In the rows, 128 means zero.
Known rows, with every step that occurs
guvidob/beve/fubu: [148 164 126 164 190 139 119 130 108 116  99 115  87 133 151 116 118 107
 155 139 116 114 131 157 103 154 157 165 168 133  99 129 116 152 141 137
  96 134  72 151  95 109 138 124 125]
boketu/duzur: [146  83  88  50 117 106 120 129 135 119 121 136 115  90 162  81 145 103
 121 145  91 147 108 123  51 119  82  82 190 123 110 115 122 129  75 131
 116 115 141  67 127 129 108  48 113]
pibag/keni/vadu: [133 154 122  85  73  65  83 145 151 177 138 173 122 109 169 145 146 170
 150  93 112  98 130 122 120  93  99 117 159 158 169 101  29 112  36 120
 156 136 144 115  95 131 130 113 181]
vadu/keni/duzur/beve/guvidob: [ 93 148 141 139  77  99 128 159 175 164 145 160 166 128 143 139 131 166
 148  81 164 110 133  88 143  92 136 111 136 106 191  99  89 128 121  85
 169 107 152 138  86 132  85 125 146]
dage/momupi/fubu/beve/duzur: [134 113 139 118 167 122 137 122 121  60 106 136  61 126 112 144 105 121
 138 159  92 111 140 155 127 159 137 115  95 154 100 167 178 106 182 137
 109 125 108 137 157 116 166 180 123]
beve/duzur/keni/pibag: [141 152  85  67  99  88 125 176 109 117 145 137  97  89 130 126 133 157
 121 182 115 152 114  77 142 117  77  59 172 109 132  80  64 108  80 114
 131 122 185  81  97 106 106  92 137]
vadu/keni/duzur/beve: [ 74 137 117  86  62  79 103 160 170 142 122 164 158 109 132 109 117 169
 155  84 156 115 130  80 134  72 125  89 143 111 193 112  86 123  88  98
 166 112 158 128  77 120  80 100 144]
boketu/duzur/beve: [128  71 102  70 128 110 141 152 139 121 116  98 116 100 155  53 141 132
 144 151 120 164 129 105  53 110  84  60 204  98 124 134 150 126  93 126
 136  91 167  96 121 144  96  55  89]
momupi/dage/guvidob/beve/duzur: [178 144 140 146 144 167 163 103 104  96 123 126 134 144 105 137 118 142
  88 145 127 168 114 158 113 188 174 171  99 141 131 186 144 135 159 134
 123 169 147 157 152 140 149 168  90]
boketu/duzur/keni: [112 103  66  57  87 108 138 151 120 118 140 167 108  70 154 101 131 102
 113 178 105 128  96 122 102 106  39  63 204 117 123  91 112 133  61 116
 125 119 182  45  96 125 114  24 123]
duzur/beve/guvidob/dage/duvi: [128 106 175 146 131 185 150 112 109 183 149  56 161 159 122 122 158 145
 128 103 151 175 145 142 113 154 179 156 115 116 135 113 174 143 157 134
 161 117 133 176 159 151  99 157  94]
boketu/duzur/beve/fubu/momupi/dage: [130 116 142 181 155 156 144 139 149 128 135  87 149 119 136  86 116 114
  92 152 157 141 136 116 112 125 104 118 167  85  92 167 167 133 155 129
 118  90 152  98 153 144 138 104  96]
beve/fubu/momupi: [145 137 126 177 180 123  88 117 130 130 102 108 128 129 146 101 112  77
 124 121 131  97 132 130 134 117 127 160 124 114  68  93 116 132 127 145
 102 122  60 117 142 123 153 107 142]
fubu/beve/duzur/keni/pibag: [137 137  94 102 140  96 148 187 112 110 148 133 110 149 111 162 163 149
 136 182 142 140 107  63 165 109  65  55 160 113 131 103  90  90 102 109
 102 107 159  88 111  95 139 114 113]
guvidob/dage: [140 105 112  80 111 133 106 104 101 151 135 115 144 137 133 104 148 118
 122 108  98 153 121 140  99 131 157 148 121 130 113 113 127 129  93 154
 120 157 105 125 163 118 110 106 129]
guvidob/dage/momupi/fubu/beve: [114 114 159 135 131 153 131  95 104 108 122 138 117 151 112 164 119 115
 123 116  93 115 132 191 146 161 171 161  67 176 120 171 195 136 172 163
 109 153 111 159 186 118 163 186 148]
fubu/momupi/dage: [150 105 120 151 128 133  98  80 129 137 124 135 172 157 120 115 141 111
  81 113 135 109 113 127 132 108 107 168  84 104 101 136 106 102 107 151
 113 171  89  96 189 129 155 104 121]
fubu/beve: [140  87  99  97 165 103 116 129 125 121 115 126 112 173 130 119 172 109
 159 123 129 114 114 107 103 102  94 113 135 125 105 124 117  94  96 136
 100 128  70 111 137 108 142  95 100]
vadu/keni/duzur/beve/fubu: [ 74 172 137 128  85  94 102 174 176 146 124 149 142  95 137 112  91 151
 153  89 165 103 143  90 146  84 141 110 149 109 170 114  95 137 119  94
 160  89 147 136  65 116  88 123 151]
vadu/keni: [128 134 111  78  83  76  90 134 128 154 119 169 132 110 161 107 143 145
 149 109 113 102 117 115 100  98 122 109 147 131 148  87  76 122  71 117
 136 143 114 109 114 114 125  92 142]
vadu/keni/pibag: [129 160 140  89  58  57  78 152 138 176 119 176 149 108 172 137 152 178
 142  95 119 106 113 102 123  93 112  95 140 146 182  90  46 130  67 123
 136 141 153 120 108 115 123 106 179]
duzur/boketu: [133 107  71  81 138 103  94 116 121 140  91 103 125 105 120  76 175 128
 160 145 117 125 146  83  84  92  91  85 130 119 117 128 110 121  94 148
 116 113  93 100  76 146 122  86 130]
beve/guvidob: [166 113 124 136 148 124 126 108 132 161 139 123 112 140 165 117 159 106
 134 115 111 112 125 138  83 136 125 153 131 111 101  82 102 118 120 125
 133 140  72 121 136 140 116 110 125]
keni/duzur: [103 114  86  51  88  95  90 117 171 120 116 161 131 102 127 106 110 106
 130  84 121 118 117 108 106  88 107 117 124 122 142 109  83 119  74 124
 145 137 113  98  93 112  75  79 147]
guvidob/dage/momupi/fubu: [117 120 154 110 102 146 113  82 103 113 119 140 108 108 127 136  95 117
 114 110  73 121 139 204 126 165 181 168  72 172 117 155 182 148 155 166
 129 166 123 157 177 131 139 170 165]
momupi/fubu: [127 106 108  72 125  99  95  92 119 111 128 146  63  95 148  97 103  87
 158 136  88  93 143 160  87 114 114 139 129 130  91 135 125 126 118 140
 118 150  77 117 125 117 132 107 135]
dage/momupi/fubu/beve: [113 106 144 124 147 116 119 100 127  81  97 154  70 130 129 148 104 107
 147 126  95  78 134 185 126 141 124 137  79 168 111 168 174 118 164 152
 114 141  91 145 150 124 168 160 146]
guvidob/dage/momupi/fubu/beve/duzur/boketu: [129 128 140 143 158 163 149 121  95  92 123  99 125 141  72 160 144 143
 126 169  99 151 153 130 159 167 169 113  75 164 116 190 209 131 206 151
  95 110 133 148 157 128 166 215 132]
pibag/keni: [130 116 104  74  97  83  92 124 136 151 126 168 110 100 159 126 141 142
 157 107 108  97 125 136  98 101 116 123 157 141 136 111  64 109  54 131
 142 143 118 114 108 130 131  88 145]
momupi/fubu/beve: [123  97 117 104 157 106 118 109 120 104 135 146  73 146 129 134 129  83
 169 141 114  87 134 142 118 106 100 133 121 136  93 156 143 110 139 133
  93 136  60 123 136 103 161 128 116]

Rows
[141 107 140 165 176 129 148 107 126 129 160 140  82 165 139 166 146  81
 160 138 122  80 134 151 126 128 114 158 112 132  90 139 145 114 176 118
  98 131  50 135 146 119 164 158 119]	momupi/fubu/beve/guvidob
[143  96 136 148 160 125 146 132 137 157 131  79 110 152 154  82 155 139
 160 123 140 133 150 116  85 123 127 125 148  84 116 107 133 114 135 121
 153 111 100 150 127 155  98 112 101]	duzur/beve/guvidob
[170 139  80 119 197 132 142 143  90  93  95  89 116 139  99 108 178 163
 161 197 113 178 139  73 101 147 135  84 174 120 125 144 118 127 143 126
  88 110 118 125  79 126 137 129  96]	guvidob/beve/duzur/boketu
[ 95 121  68  66  99 102  91 120 167 129 101 138 152  96  99 103 141 122
 144 110 136 124 135  69 117  70  91  87 113 123 152 134  93 126  90 129
 134 107 120  93  49 135  85  90 155]	keni/duzur/boketu
[119 116 186 189 141 166 160 108 118 144 141  92 115 144 135 132 119 146
 137 118 114 129 163 183 131 169 186 161  90 130 125 153 200 145 203 142
 155 130 129 192 167 160 125 193 135]	duzur/beve/guvidob/dage/momupi/fubu
[112 138 173 189 152 179 114 110 133 147 119  60 151 137 108 101 102 120
 102 116 184 128 150 133 142 125 146 171 100  98  98 153 168 128 167 142
 141 108 116 149 152 139 139 153  95]	duzur/beve/fubu/momupi/dage/duvi
[103 113 125 131 119 120 138 137 179 145 137 117 140 136 132 112 125 132
 146  88 157 128 140 100 121  99 123 121 129  91 152 116 115 120 127 107
 167 106 128 138  95 142  64 114 127]	keni/duzur/beve/guvidob
[150 104 109  98 181 111 138 134 114  80 147 122  62 141 111 132 131 100
 161 178 111 124 143 110 117 127 114 108 141 120  82 155 145  95 162 117
  89 116  79 114 143  94 157 153  92]	momupi/fubu/beve/duzur
[129 103 131 163 172 132 135 156 145 120 110  81 137 112 150  69 118 108
 126 151 145 146 137 107 105 118  98  90 189  95  96 126 164 142 137 129
 114  75 146 104 133 145 130  81 107]	boketu/duzur/beve/fubu/momupi
[146  88 142 142 137 159 178 145 128 161 161  83 158 137 151 102 163 138
 119 139 124 183 130 124  84 150 132 101 181 104 126 128 173 146 144 120
 135  94 169 121 157 154 101 109  97]	boketu/duzur/beve/guvidob/dage
[ 92 149 163 201 122 156 129 120 184 119 114 113 180 125  98 122  61 111
  93  79 192 124 138 127 182 115 150 170  67 114 143 171 159 148 165 128
 158 118 151 160 124 153 114 157 138]	keni/duzur/beve/fubu/momupi/dage/guvidob
[ 78 119 112  81  72  85 106 150 177 141 129 163 139  99 130 128 116 164
 164  83 150 111 138 102 132  72 116 101 152 120 180 137  75 112  67 109
 174 112 162 132  71 137  85  98 150]	pibag/keni/duzur/beve
[ 77 159 181 134  48 157 133 139 149 192 160 134 214 136 110 173 132 172
 117  66 172 148 126 113 169 119 185 139 107 138 211 103 130 154 141  97
 178 114 182 162 117 131  85 169 139]	vadu/keni/duzur/beve/guvidob/dage/duvi
[107 147  92  79  63  80 102 149 117 151 131 168 115  91 154 133 132 138
 131 141 120 102 105 113 151  88  56  86 149 127 151  76  58 124  50 133
 140 147 169  91  84 117 112  63 172]	duzur/keni/pibag
[155 120 133 134 152 130 139 101 105 105  75 140 131 141 142 122 119 121
 145 114 114 147 110 183 109 165 159 160 115 173 150 133 146 165 120 151
 123 172 125 177 117 150 145 122 125]	dage/guvidob/beve
[140 128  60  58 121 104 136 162  99  98 144 133  80  91 120  97 126 128
 125 196 110 148 120  87 123 124  86  72 179  94 100  78  91  99  87 107
 129 123 149  70 102 107 108  78 105]	beve/duzur/keni
[148 180  89 121 136 110 149 176  90 105 135 141 100 133 123 146 141 171
 137 194 117 158 117 100 154 142 101  95 198 128 153  93  72 125 101 101
 113 135 167 108  82  98 127 120 125]	guvidob/beve/duzur/keni/vadu
[134  92 167 125 117 191 173 132 121 168 159  68 172 129 135 120 159 136
 106 131 138 200 124 138  87 161 144 115 164 123 141 125 194 158 152 126
 149  93 186 131 159 156 100 125  84]	boketu/duzur/beve/guvidob/dage/duvi
[ 92 151 107  67  51  76  84 141 166 144 124 196 157  99 138 134 119 142
 135  79 131 102 111  96 133  81 121 109 133 135 181  92  62 124  73 102
 150 135 138 102  86 106  93  94 163]	vadu/keni/duzur
[126 101 176 167 128 172 184 126 128 129 149 104 125 112 147 130 121 137
 113 143 103 154 145 178 107 176 151 120 140 138 130 164 221 162 198 131
 140 104 182 149 169 165 125 158 128]	boketu/duzur/beve/guvidob/dage/momupi/fubu
[166  97  93  89 191 110 141 154 118  94 131 101 101 167 110 117 171 124
 148 164 124 154 120  72 101 124 109  86 154 107  94 123 123  78 122 117
  93 105  89 101 146 100 137 123  74]	fubu/beve/duzur
[111 167 148 142 106 145 155 152  97 106 161 146 111 135  96 198 111 154
 102 166 104 134 131 149 208 163 137 118  97 174 143 144 163 128 166 128
 121 132 181 135 158 107 159 209 164]	guvidob/dage/momupi/fubu/beve/duzur/keni/vadu
[ 74 156 128 124  98 102 103 161 184 144 132 147 121  89 134 132  86 145
 161  87 162  98 150 111 143  87 135 120 160 120 157 137  85 126  99 106
 168  92 150 142  58 131  94 120 156]	pibag/keni/duzur/beve/fubu
[181 133 149 204 168 166 154  94 104  95 109 123 186 173  94 151 127 134
  73 144 142 164 107 141 166 171 161 177  80 138 126 159 150 133 165 143
 102 173 135 147 189 146 183 163 101]	fubu/momupi/dage/guvidob/beve/duzur
[151 153 161 217 155 161 112  91 136 132 111 117 157 130 127 126  86  79
  76 105 153 103 125 166 157 148 153 207  65 133  83 145 146 148 164 149
 118 149  94 144 169 147 172 153 138]	beve/fubu/momupi/dage/guvidob
[152 158 151 180 178 150 138 113 111 107  78 122 110 125 146 126  91 100
 141 119 123 131 122 191 121 179 180 181 122 170 122 136 156 181 155 148
 117 148 108 190 104 146 153 147 133]	dage/guvidob/beve/fubu
[ 95 131  99  65  62  82  88 131 172 142 132 195 138  90 135 151 115 137
 143  79 126  94 119 118 130  81 113 120 141 144 169 116  49 115  51 113
 158 136 142 107  77 122 101  92 169]	pibag/keni/duzur
[136 146  85 104 141  96 148 189 117 114 157 133 104 155 110 154 162 148
 137 185 141 138 115  60 166 106  60  64 169 117 131  94  83  85  94  98
 111 102 149  80 109  95 137 122 110]	fubu/beve/duzur/keni/vadu
[142 104 151 165 148 155 157 128 116 176 152  70 146 169 141 103 163 148
 142 114 137 159 148 126 108 142 166 145 132  95 121 116 154 129 149 131
 148 121 117 165 158 152  98 139 103]	duzur/beve/guvidob/dage
[155 127 168 170 129 166 143  95 116 159 133 121 147 149 149 156 145 131
  97  95  93 133 126 185 118 184 187 179  79 153 120 106 155 143 161 150
 142 154 113 158 184 151 125 169 154]	beve/guvidob/dage/momupi
[157 179 141 218 124 154 161 128 103 114 135 150 188 163  94 184 117 158
  62 160 156 151 103 129 223 156 115 158  91 150 163 133 111 138 139 124
 118 169 190 132 154 139 184 166 139]	fubu/momupi/dage/guvidob/beve/duzur/keni/vadu
[128 118 181 159 146 188 153  88 101 151 177 116 128 171 105 200 147  87
 130 122 130 119 131 174 150 157 160 187  82 162 108 145 186 139 197 132
 106 137  83 160 177 117 164 202 112]	momupi/fubu/beve/guvidob/dage/duvi
[165 118 141 152 135 157 140 101 110 182 164 109 151 158 150 140 167 113
 115 106 108 142 124 150 108 159 168 176 115 123 107  90 125 135 136 134
 127 150  89 140 171 138 115 137 133]	beve/guvidob/dage
[135 114  71  93 160 113 156 174 103  92 146 129  94 149 102 137 157 125
 140 194 137 137 112  71 149 113  73  70 167 103 103 102 113  83 108 104
 102 108 127  79 116  95 139 100  85]	fubu/beve/duzur/keni
[153 169 162 194 148 178 144  91 119 120 115 131 127 133 128 141  91 109
  93 117 139 122 121 195 124 181 179 214  90 152 118 188 150 161 170 143
 123 167 115 175 135 144 159 172 120]	momupi/dage/guvidob/beve/fubu
[ 86 136 127 164 143 121 106 144 179 118 106 105 152 122 116  97  85 110
 138  95 174 119 147  90 160  84 125 128 125  96 128 121 127 130 135 120
 141  93 118 134  99 128  96 111 141]	keni/duzur/beve/fubu/momupi
[ 74 154 164 167 108 177 109 115 175 137 128  97 180 122  81 130  76 114
  87  83 199 125 139 116 170 103 144 168  82 105 139 158 148 133 159 125
 158 105 144 138 120 127 102 153 120]	keni/duzur/beve/fubu/momupi/dage/duvi
[117 115 140  95 116 110  99  87 125  87  88 158  60  85 145 114  80 107
 135 121  74  82 142 199 101 148 136 144  85 163 110 151 157 135 144 156
 137 154 105 140 138 135 143 143 161]	dage/momupi/fubu
[154 171 150 217 119 154 163 124 100 111 126 154 196 156  95 193 120 158
  64 159 155 150  93 132 223 157 121 150  84 148 163 143 116 144 146 135
 111 175 200 140 161 140 181 155 141]	fubu/momupi/dage/guvidob/beve/duzur/keni/pibag
[108 135 135 135 122 160 163 135  83  83 152 143 102 128  87 180 107 129
 107 177 100 133 130 161 190 170 151 124  94 159 116 151 191 127 180 134
 110 139 161 134 167 108 162 188 138]	guvidob/dage/momupi/fubu/beve/duzur/keni
[139 175 171 219 173 198 117  90 103 129 110 106 157 160 109 164 116 107
  90 126 156 120 119 170 156 164 167 216 104 145 109 153 144 155 177 145
  95 152  91 155 147 115 175 168 113]	guvidob/beve/fubu/momupi/dage/duvi
